In the rows, 128 means zero.
Known rows, with every way that one mark hangs from another:
(pari (divul zufu)): [156 122 153 197 149 132 131  24 172 108 173 116 101  91 116 128 150 157
  58 134 128 115  99 144]
(fino (zufu (divul pari))): [ 83 119 186 117  96 162 144 108 100 130 129 152 127  79 178 117 145 125
 155 144 102  73 115 115]
(gimigu nadud): [126 118 163 216 149 149 195  72 135 129 134 161 148 121 117 117 105 110
 110 161 124 172  96 150]
(ridig (fino (zufu vifurol)) (nadud gimigu) nilo): [ 91 166 163 112  76 131  98 166  82 116  85 133 131 151  75 142 108 125
 169 139 136 155 129 133]
(zufu (divul pari) fino vifurol): [113 135 153  82 117 160 111 126  65 154 108 162 109 144 143 129 157 136
 118 142  97  57 145 133]
(pari divul): [130 119 175 208 160 123 152  32 157 117 144 143 105  98  98 130 132 137
  76 144 122 110 112 137]
(ridig (fino zufu) nadud): [ 93 108 147 136  68 130 158 216 110 110 114 121 134 124 105 118 109 117
 211 134 133 179 124 119]
(penav (vifurol (zufu fino))): [153 103  61 151 174 156 106 176 129 138 105 145 127 153 130 133  98  95
  78 129 160  90 107 131]
(fino (zufu (vifurol penav))): [109 148 148 166 134 131 109 110 169 126 143 138 124  59 125 134 107 125
 120 113 141 106 144  93]
(divul pari (zufu vifurol)): [148 128 139 140 121 142  97  43 133 136 169 125 104 119 147 128 151 164
  84 132 119  85 111 149]
(nilo (ridig fino (nadud gimigu))): [113 111 147  94 116 128 205 190 112 120  82  93 122 155 100 127 104 112
 143 151 128 184 126 159]
(nilo (ridig (fino zufu) (nadud gimigu))): [ 91 116 145  95  87 130 208 195 109 102  87  87 124 118 114 126 102 106
 160 141 132 176 129 149]
(ridig (fino zufu) nadud nilo): [ 94 125 141 128  62 115 116 240  99 114  98 129 130 146  94 121 107 122
 222 127 135 174 110 116]
(vifurol pari zufu): [187 113 106 166 173 112 121  71 162 136 152 113 155 176 142 127 123 130
 116 127 140 146 105 129]
(ridig (fino (zufu divul)) (nadud gimigu) nilo): [ 78 155 188  78  72 156 119 213  68 122  69 140 149 140 107 131 122 113
 206 152 119 156 117 118]
(vifurol penav): [107 119 154 174 162 140 144 140 183 147 139 140 140  81 129 123 113 111
 126 126 133 134 118  97]
(godu (nilo (ridig (nadud gimigu)))): [130 118  96 103 129 133 241 134 123 120  98 104  91 108 127 124  95 119
 142 144 112 152 122 169]
(nilo (ridig (fino (zufu (vifurol (pari divul)))))): [159 144 122 152 112  50 103  46 129  86 144 101 100 155  89 143 140 163
  71 126 133 144 156 170]
(divul pari (zufu fino (vifurol penav))): [106 130 103  94 129 146  89 132 133 153 159 130 125 104 160 124 163 138
  91  98 127  80 138 113]
(nilo (ridig (fino (zufu divul)) (nadud gimigu))): [ 97 128 166  53  82 147 188 209  82 105  71  94 129 124 128 129 113 113
 174 153 119 166 143 145]
(godu nilo): [133 122 124 175 134 133 170 108 144 129 137 156 100  81 124 121 115 121
 153 143 118 135 102 136]
(divul (zufu fino vifurol)): [157 135 113 145 124 151 114 125 131 134 144 109 102 131 118 129 146 143
  83 121 129 107 116 137]
(nilo (ridig (fino (zufu vifurol)) (nadud gimigu))): [112 140 141  89  89 121 166 165  99  99  89  92 108 136  96 139  98 127
 140 141 136 163 152 159]
(divul pari): [101 103 164 157 130 143 162  87 132 147 138 149 124 107 147 116 136 125
 124 142 109  95 103 130]
(godu (nilo ridig)): [157 111  99 147 135 106 201 140 149 120 124 117  74  88 130 121 103 126
 127 137 117 141 113 155]

Rows:
[ 83 109 161  93 119 172 152 160  76 157 106 158 130 126 162 116 160 117
 139 141  95  73 122 123] -> (zufu (divul pari) fino)
[134 150 110 146 159 126  82  79 162 124 164 128 106  97 111 137 157 148
  39  97 138  92 149 121] -> (pari (divul (zufu fino (vifurol penav))))
[114 118 106  79 106 117 214 195 101 114  87 115 107 130 105 126 102 113
 172 147 122 192 131 170] -> (godu (nilo (ridig fino (nadud gimigu))))
[142 122  76 140 196  94 100  81 164 134 154 136 162 153 139 131 147 119
  76  87 147 124 142 110] -> (vifurol (pari divul) penav (zufu fino))
[126 154 127 166 136 110  92  64 171 131 162 124 150 111 130 134 127 140
 121 105 135 122 143 102] -> (fino (zufu (vifurol pari penav)))
[136 130  93 153 161 116 108  64 175 131 182 112 145 128 138 123 177 146
  65  91 128 124 124 119] -> (vifurol (pari (divul (zufu fino))) penav)
[205 125  82 139 180 136  60  81 131 138 128 139 145 199 146 138 112 134
  94 150 142  96 112 138] -> (penav (vifurol pari (zufu divul)))
[111  99 118 107  71 104 187 238 115  99 101  84 109 130 116 119  97 120
 187 130 135 184 134 143] -> (nilo (ridig (fino zufu) nadud))
[180 151 104 151 155 117  66  51 187 141 188 102 142 143 132 133 146 166
  86 107 136 131 127 121] -> (divul (zufu (vifurol pari penav)))
[142 155 109 122  66  78  60 160  89 119 117 116 132 211  80 133 120 159
 198 119 132 173 132 136] -> (ridig (fino (zufu (vifurol pari))) nadud nilo)
[173 115  44 171 192 113  79  50 134 124 137 143 130 194 120 139 132 126
  33 118 150  85 119 155] -> (penav (vifurol (pari divul) (zufu fino)))
[ 80 149 165  92 116 142  83 102 117 139 137 161 130  68 166 132 140 136
 136 125 115  59 160  93] -> (fino (zufu (divul pari) (vifurol penav)))
[174 132 114 106 186 117  81 110 163 149 146 130 176 158 165 131 128 128
 134 120 138 134 135  95] -> (vifurol pari penav (zufu divul))
[103 100 119 120 107 163 151 141 120 145 150 119 127 113 169 110 169 126
 107 118 114  91  95 133] -> (divul pari (zufu fino))
[132 138 179 110 127 150 100  66  91 148 125 161 109 132 139 132 144 152
 119 156 101  64 138 137] -> (zufu (divul pari) vifurol)
[171 117  86 159 177  98 119  51 137 126 148 126 142 179 128 131 148 128
  69 108 136 117 125 141] -> (vifurol (pari divul) (zufu fino))
[139 116  70 122 182 116 111 153 164 153 143 121 176 163 156 123 132 105
 120  92 147 143 130  98] -> (vifurol pari penav (zufu fino))
[153 102  70 115 114 100 220 178 126 117 113 103  70 119 127 116  87 135
 168 133 114 157 127 162] -> (godu (nilo (ridig nadud)))
[117 162 142 160 129  74  50  46 151 107 163 146 144 128  89 144 150 148
 102 108 143 147 164 117] -> (ridig (fino (zufu (vifurol (pari divul) penav))))
[ 91 142 142  64 137 153  90 148  91 166 114 170 129 118 153 130 153 126
 122 122 109  63 164 103] -> (zufu (divul pari) fino (vifurol penav))
[157 127  93  79 177 129  94 166 133 155 129 131 178 168 167 127 143 111
 133 103 135 126 142  91] -> (vifurol pari penav (zufu divul fino))
[140 166 146 126 132 123  72  77 144 134 150 132 150 120 142 137 136 147
 136 121 122 105 154  98] -> (fino (zufu divul (vifurol pari penav)))
[167 109  83 140 162 122 134 129 136 145 135 114 157 186 145 124 135 115
 114 111 136 133 111 127] -> (vifurol pari (zufu fino))
[126 127 128  81  79 106 157 220  99  96 102 130  91  78 137 125 119 120
 182 144 120 160 136 141] -> (godu (nilo (ridig (fino (zufu divul)))))
[104 128 194 124  87 149 122 189 104 115 109 147 137  96 123 127 134 114
 180 153 124 146 122 109] -> (ridig (fino (zufu divul)))
[158 145 128 153 152 134  84  98 184 136 169 113 117  93 124 134 129 148
  88 114 143 120 126 111] -> (divul (zufu (vifurol penav)))
[ 80 139 197  82  79 175 159 182  79 115  86 134 156 121 121 129 123 110
 196 159 119 158 133 122] -> (ridig (fino (zufu divul)) (nadud gimigu))
[124 132 142 123  71 118 118 181  97 109 114 127 116 145  87 131 105 136
 187 131 137 164 148 130] -> (ridig (fino (zufu vifurol)) nadud)
[121 111  98 122 178 138 127 203 161 148 124 132 154 110 149 124 115  86
 120  97 156 129 130  88] -> (vifurol penav (zufu fino))
